Each row was made from one small tree. The marks that hang from a mark follow it in brackets, in the order of their numbers. Every link used is in the known rows. Write each row's tree.
Known rows:
K_834(K_321(K_117)): [ -3 -16  -1   0   5  10  -3   3  -6   8   0  11   7  16  -1  16  10 -15
   3 -11  -2   4 -11  -6  -4   7   5  -7  -1  10  -7   2  19  27  -5   8
   1  -6 -13   0   2 -10 -20   2   4  -3   2  -5  12]
K_364(K_117(K_321) K_834): [ 11   2   7  -1   4  -4  12  -6  -9  -8  10  -3  -9 -24   0 -21  10   5
  -4   8  -7   5  -8 -12  -2   0   0  13 -12  -1 -14 -10 -20 -13  -4  -7
 -11 -12  -2  15  -4   3  -4  15  -7   4   2  -2  -8]
K_513(K_117 K_211(K_364)): [  0   0  10   1   4   3   1  17  17   2 -13   0  14   4   8 -11  -9   1
   0  12   5   0   0   6 -17 -10  -1  10  -1   7   8   7  -8   7  10 -10
  14  16   6   8   7   1  23  11 -22 -11  -6  15   7]
K_513(K_117(K_321) K_211): [ -8   0   4   3   3  -1  -3  21   9   1   3  -2  18  -8  -1 -16  -1   3
   0  16  -1  -6  -4 -17  -1   6 -13  12 -12  20  15   1 -12   7   4 -23
   9  14   1  -5   7   8   6   7 -24  -8   7   7  -3]
K_211(K_364): [  6   1   5   0   2   6   0  -1   9  -1  -6   2   3   2   4   1  -3   6
   1  -2   5   2  -7   4 -11  -8  -2   1   6  -8  -6   2  -6  -5  -8   7
  -3  -3  -1  13   1  -4  12   3  -5 -11  -8   3  11]
K_513(K_117): [-10   0  10   3   0  -3   7   3   2   3  -7  -5   7  10   0   1   1  -5
  -5   4  -2  -4   2   4   1   4  -7  -2  -5   5  13   3   1  -1   9  -6
   5  13  -6  -1  -2   1   8   6 -12   0   3   0   3]
K_513(K_211(K_364(K_834))): [ 17 -10   4 -11   8   7   2  12  18  -4  -7   2   5 -14   0  -8  -2   6
   9  10  13   9  -2   4 -13 -14  14  11  -3   2 -17  -3 -21   2   4 -10
  -4  -1   8  18   5   1  11  22 -18 -14  -6   5  11]
K_513(K_117 K_834): [-17   6  -1   3  -5  -3   3   2  11   7   5 -17   0   3  -1   5   1   1
   3  -8  -8  -9  -2  -1  -3   4 -13  -6   3  10  18   8   7  -7  15  -9
   6  14   4 -13  -6  -1  -1  -1 -10   7   1 -10   0]
K_513(K_211(K_321(K_117) K_364)): [  7 -15   1  -1   9   8  -4  13  12   9 -19   5  -3   6   4   4 -12   5
   6   3   9   8   6  10 -15 -13  19   4   9  -6  -2 -11  10  25  -3   4
  10   4   4  -2   6   4   8  -4  -2 -11   5  16  -1]
K_211(K_321 K_364): [  4   0   4   0  -3   1   0  -3   8   5  -7  -8 -11   5   6  -2  -6   5
   0   1  -1   8   1  16 -10 -10   5   5   1 -21   0  -6   2   0  -7  12
   3   7   4   5  -6   7  14  -7   0  -5   2   0   1]
K_321(K_117): [  0 -12   0  -1   7   9  -2  -3  -2   5  -9   8   2   9  -3  13   1  -2
  -2  -3   5  -1  -1  -4  -3   1   4  -7   8   4  -4  -5  11  15 -10   3
   1  -6 -14  -3   5  -8  -9   1   2  -7   2   3   3]
K_364(K_117 K_834(K_321)): [  6  -4   3   0   4  -2  14  -5 -14  -3  13   1  -3  -2  -2  -3  16 -17
   1  -3 -10  16 -13   2 -12  -3  11   7 -17   1 -22   0  -6  -1   3   6
 -10 -11   1  19 -12   1 -10  18   0   7  -5 -11   5]
K_321(K_117 K_834): [  4 -12  -9   2  -2  17  -2  -7  -6  -1 -12  10   5  15  -2  18  -2  -3
  -2   1   8  -5   8   5  12   3   7  -9  11  -1  -3  -4   7  16  -7   7
  -3 -10  -5  -5  -1  -6  -4 -10  20  -3 -10  -1   4]
K_513(K_211): [ -3  -7  -4  -1   5   5 -14   8   7   5   1   2  12  -5  -4   4  -2   4
   4   7  10   0  -3  -2 -11  -3   1  10  -1  12  -4  -1  -8  12   3  -8
   6   9   0   4   7   4   1  -1 -14 -14  -3   3   5]
K_117(K_321): [ -2   0  -1   0  -2   3  -5   2   0  -2   9   1   5 -10  -2  -7   5  11
   0   6  -4  -3 -10 -18   1   5 -14   6  -4   6   1  -2  -9  -2  -9  -8
  -5   0  -4   2   1   1  -4  -1  -8  -4   2  -7  -1]
K_117(K_321(K_834(K_364))): [ -3   5 -19   2 -14   2 -11  -5   0  -4   3   6   8   1 -11  -9  -2  -1
   4   8  -3 -12   6 -16  31  11 -16   3   1  -4   1  -5 -12  -1  -8  -3
  -6  -6  -7   6  11  -3  -4 -10   8  -4  -1  -9  -4]
K_211(K_513): [  4  -2   6  -1   9  -6  -4   0  -2  -6   0   0   7  -1  -5  12   0  12
  -5  -8   5  -4   5   1  -8   4 -10 -15   4   1   7  11   0 -11  -4   2
  -3   2  -4  -8  -2   7   4   1   2   0  -2  -3   8]
K_211(K_321(K_834(K_364(K_117))) K_513): [  3  16  -6   9  -9 -16  -4 -17 -15  -4  -3  -2 -13   4  -7   0 -12   3
  -9  -8  -8   0  27  21  12   0  -1  -5   3 -27   5   0   4 -17   1  15
   2  -3   2  -3  -3  16  10 -16  30  20  -1   0 -13]
K_211(K_321(K_117) K_513): [  3 -13   6   2  12  -7  -1  -1  -5   2 -14  -3  -8   6  -1  18  -4  12
  -6 -11   3   2  16   5  -3   4   4 -22   9  -6  13  -6  22   7  -6   6
   4   2 -10 -21  -2  11  -1  -6  15   7  12   5  -2]
K_513(K_117(K_321 K_364) K_211 K_834): [-19  12   2  -8   3  -7  -3  18  12   0  19 -11   3 -20   5 -12   4  -2
   3  10   6  -3 -12 -16  -1   2  -5  10  -7  29  13   9   0  -1  19 -22
   9  15  14 -17   4  -5  -9  -3 -29  -6  12   6  -7]
K_513(K_834): [ -9   5  -8  -1  -7  -1  -5  -4   7   6  12 -10  -8  -5  -6   9   5   8
   8 -12  -2  -7  -8  -6  -7   4  -8  -3  11   7   3   4   5  -5   4  -2
  -3   4   1  -6  -3  -4 -11  -6  -3  -1  -2 -20   2]
K_211(K_364(K_117) K_513(K_834)): [ 11  17  12   3   3 -11   3  -5   3  -3   7  -5 -12 -14   6  -2  -6  20
  -1 -20  -8  -3  -7   5 -25 -10  -3  -6  18  -7  -2  16   1 -35  -3  10
  -7  -6  13  -3  -7   1   7   2  10  10 -11   0   2]
K_211(K_321 K_364(K_117 K_834) K_513): [ 23   2  20  -2   6 -15  17  -6  -6  -9  -6 -10 -19 -12   4  -9  -6  13
  -6  -6  -5  13  10  22 -19 -16  13  -4  -1 -24  -7  -3  -7 -26  -3  12
  -4  -6  11   9 -14  15  21  12   9  14  -1   7  -3]

Write each row's tree:
[  4 -25   1  -8   7  13   7   2  -5   2  -1   8   5  11  -3  12  15 -16
   7  -5  -1  12  -7  -5   2   2  15 -10  -7   8 -16  -4   8  25   0   1
  -8 -12 -11   8  -1  -7 -19  19   0   0   4  -6  11]
K_364(K_834(K_321(K_117)))
[  2   5  -3  -4  -1   6 -10  12  24   7   6  -3   3 -10  -1  -2  -8  14
  16  -3   6  -3 -10  -4 -21 -12   0   8  13   8  -2   8  -5  -2   3  -5
   3   4  15   0   7  -2   2   0 -15 -10 -10  -4   8]
K_513(K_211(K_364) K_834)
[-15   9  -1   2  -8  -3   5   9   9   2  12 -13   1  -7  -2 -10   2   5
   5  -3 -13 -12  -8 -19   5   9 -24  -2  -1  12  22   6   1  -9   8 -13
  -3  12   3 -15  -2   1  -5   1 -14   7   5 -12  -8]
K_513(K_117(K_321) K_834)
[ -1  11  -9   9  -8  -4  -6 -19  -8   0  -1   6  -4   9  -9  -4  -4 -10
  -4   0  -5  -2   7   9  15  -2  -4   8   2 -12 -11  -2  -5  -9   0  10
   0 -11  -4  12   3  -4   0  -9  18   3 -10  -2  -6]
K_321(K_834(K_364(K_117)))
[  3  -6  -6  -8   5  11   1 -10 -13  -5  -9   7  -3  13   9  21   4 -14
 -10   6  22   0   2  10  11   0  16  -5   7   1  -8  -2  11  17  -1   7
  -1  -9  -3  -6  -2 -12 -12 -13  14  -7  -2  11   4]
K_321(K_117(K_364) K_834)
[  8  11  -8  11  -6   5   3  -9 -13  -7   6   2   0  -8   3 -11   3   3
  -7   9  -7  -5  -3  -4   5   4  -8  11  -5  -6  -7  -2 -15 -14  -8   2
  -9 -10   8   9  -6   5   1 -10  14   4 -13  -6  -6]
K_364(K_117(K_321(K_834)))
[ -9   6  -6   7 -13 -17   0  -4  -6  -5 -12 -10   1  19  -8   3 -15  -2
  -6   2  -8  -6  31  17  25  11 -10 -14  -5 -17  27   3   7  -9  11   2
  11  13   0 -16   0  17  20 -11  17  21   7   0  -9]
K_211(K_321(K_834(K_364)) K_513(K_117))
[ 18  13   1   8  -5   7   6  -5  -8  -6  -2   7  -3  -8   8 -17  -3   8
  -4   7  -8  -2  -8   0  -1  -8  -3  13   0 -15 -13   0 -19 -18 -16   8
 -12 -14  12  18  -6   0  13  -7  14  -1 -18   1   0]
K_211(K_364(K_117(K_321(K_834))))
[  5 -14   6 -18  15   5  11  -7  -6  -4  -6   1 -10  -3   7  11  12 -12
  -4   3  21  15  -4   4   4  -4  25  -5  -2   8 -18 -10   7  15   1  -3
  -6 -11 -11   1   1 -16 -18  13  -7  -8  14  13   0]
K_321(K_117(K_364(K_834)))
[-10  11   0   9  -4  -9  -6 -12  -9   7  13  10  -1  10 -10  -7   7 -18
   2 -10 -15   7 -11   0   2   4   0   9  -9  -2 -15   4   8   4   1  10
   2  -9 -13  18   6  -7 -12   4   5   2   2  -5  -2]
K_834(K_321 K_364(K_117))
[-14   8  11  -4   4  -7   6   1  -4  -5   8  -6   3  -7  12 -11   7 -10
  -6  10   3  -3 -12  -9   8   6  -7   3 -15  14  10   5   0  -3   4 -12
   6  11  -1  -6  -1  -7  -1   3 -19  -5  16  13  -5]
K_513(K_117(K_321 K_364))
[  3  -1   4 -17   4  -3   8  -1  -9 -12  14  -6  -6 -21   6 -10  15  -3
   1  13  11   8 -12 -14   8   2   9   7 -15   7 -15  -7 -15  -5   0 -10
 -10  -5  -3   5  -2  -7 -15  13 -16  -7  12   1  -2]
K_117(K_321 K_364(K_834))
[ -4   7 -16  12  -7  -7 -12  -7  -4   6   1   2 -11   3  -8  -6 -14  -7
   0   8  -1   7  19  16   9  -3   9  17  -3 -15  -5 -10  -4   4   7   5
   9   5  12   8   4  14   5 -16  15   3  -1   5 -16]
K_513(K_211(K_321(K_834(K_364(K_117)))))
[-11 -13  -7  -1   0   3  -9  -3   0  13  -4  18   8  22 -12   9   7 -21
   7 -11  -5   3  -3  -9  12   8   2  -7   5   4  -9  -4  20  26  -6   6
   4  -9 -24   3  15 -17 -22   4   6  -6   9  -2   2]
K_834(K_321(K_117) K_364)
[ -3   4  -5   5 -11   6   7   4  -5  -4  -1  -1  13   6   1  -6  -1  -3
  -5  12  -7 -14   4  -7  20  10 -17   1 -12   6  16   2 -11  -2   2  -8
  -1   7   6  -6  -6   6  11  -6   1   4  -6  -7   0]
K_513(K_117(K_321(K_834)))
[ 10 -12  -4   0   0   0  -1  -3 -13  -4 -16  -1  -4  12   1  23  -9   9
  -8  -7   6  -2  21  13   6   4   6 -23   9 -15  15  -2  16   7  -5  12
   1   0   1 -21  -6  12   6 -16  30  14  -1  -2  -3]
K_211(K_321(K_117 K_834) K_513)
[ -7 -10   0  -9  10   6  -1  -1 -13   6   4  11   3  13  10  17  13 -24
  -2  -5  11  11 -18  -2  -2   4  19  -6  -5  12 -13   2  24  28  -1   8
   4  -6 -10  -2  -2 -17 -26  -1  -1  -8   9   7   9]
K_834(K_321(K_117(K_364)))
[-15   6  -2   1  -2  -4  -3  19  16   5  15  -9   9 -15  -4 -12  -2   9
   9   6  -4 -11  -6 -22  -3   5 -17   8  -4  26  20   5  -6  -2  15 -24
   6  17  11 -15   6   5  -3   3 -22  -3   3  -6  -6]
K_513(K_117(K_321) K_211 K_834)
[ 21   6  15  -2   2  -3  15  -4   1 -11   3   1 -10 -22   7 -27   5   8
   1   4  -8   9 -12  -7  -7 -13   5  13  -5  -8 -21  -7 -23 -20 -13   0
 -14 -15   3  24  -4  -2   9  21  -7   1  -4   6  -2]
K_211(K_364(K_117(K_321) K_834))
[ 21  11   7   7  -3  -7   6  -8  -9 -10 -10  -4 -13   2  10   1 -15  13
 -10  -7  -6   3  14  28 -10 -11   6  -4   4 -29   1   3  -2 -24  -6  20
  -3  -6  18   1 -16  18  25 -16  28  16 -15   6   0]
K_211(K_321(K_834) K_364(K_117) K_513)
[-11   6   7  -2  -2 -12   5   6   4  -4   4 -15   3  -1  -3  10  -2  11
   0 -13  -8 -13   5   0  -7   7 -18 -20   8   9  26  19  11 -20  13  -7
   3  13   1 -25  -7   6   5  -1  -4  14   0  -7   2]
K_211(K_513(K_117 K_834))
[ -3  -9 -16  -1  -6  11  -9 -10  -2   3 -16  15   3  21  -9  12  -5 -10
   1   1   7  -7  15   4  26   4   5  -7  12  -5  -3  -6   7  15  -8   2
   2 -11 -16   1  13 -12  -9  -9  19  -2   0   0  -3]
K_321(K_117 K_834(K_364))
[-18   5 -15  -2  -9  -6 -20   4  17  11  11  -1   0  -6 -18   0  -5   4
  17  -6   3  -8   1 -10   3   1  -7   6  12  12   2   3   0   3  13 -11
   5   7  -2  -5  19  -5 -13  -5 -10  -7   2 -10  -5]
K_513(K_211 K_834(K_364))
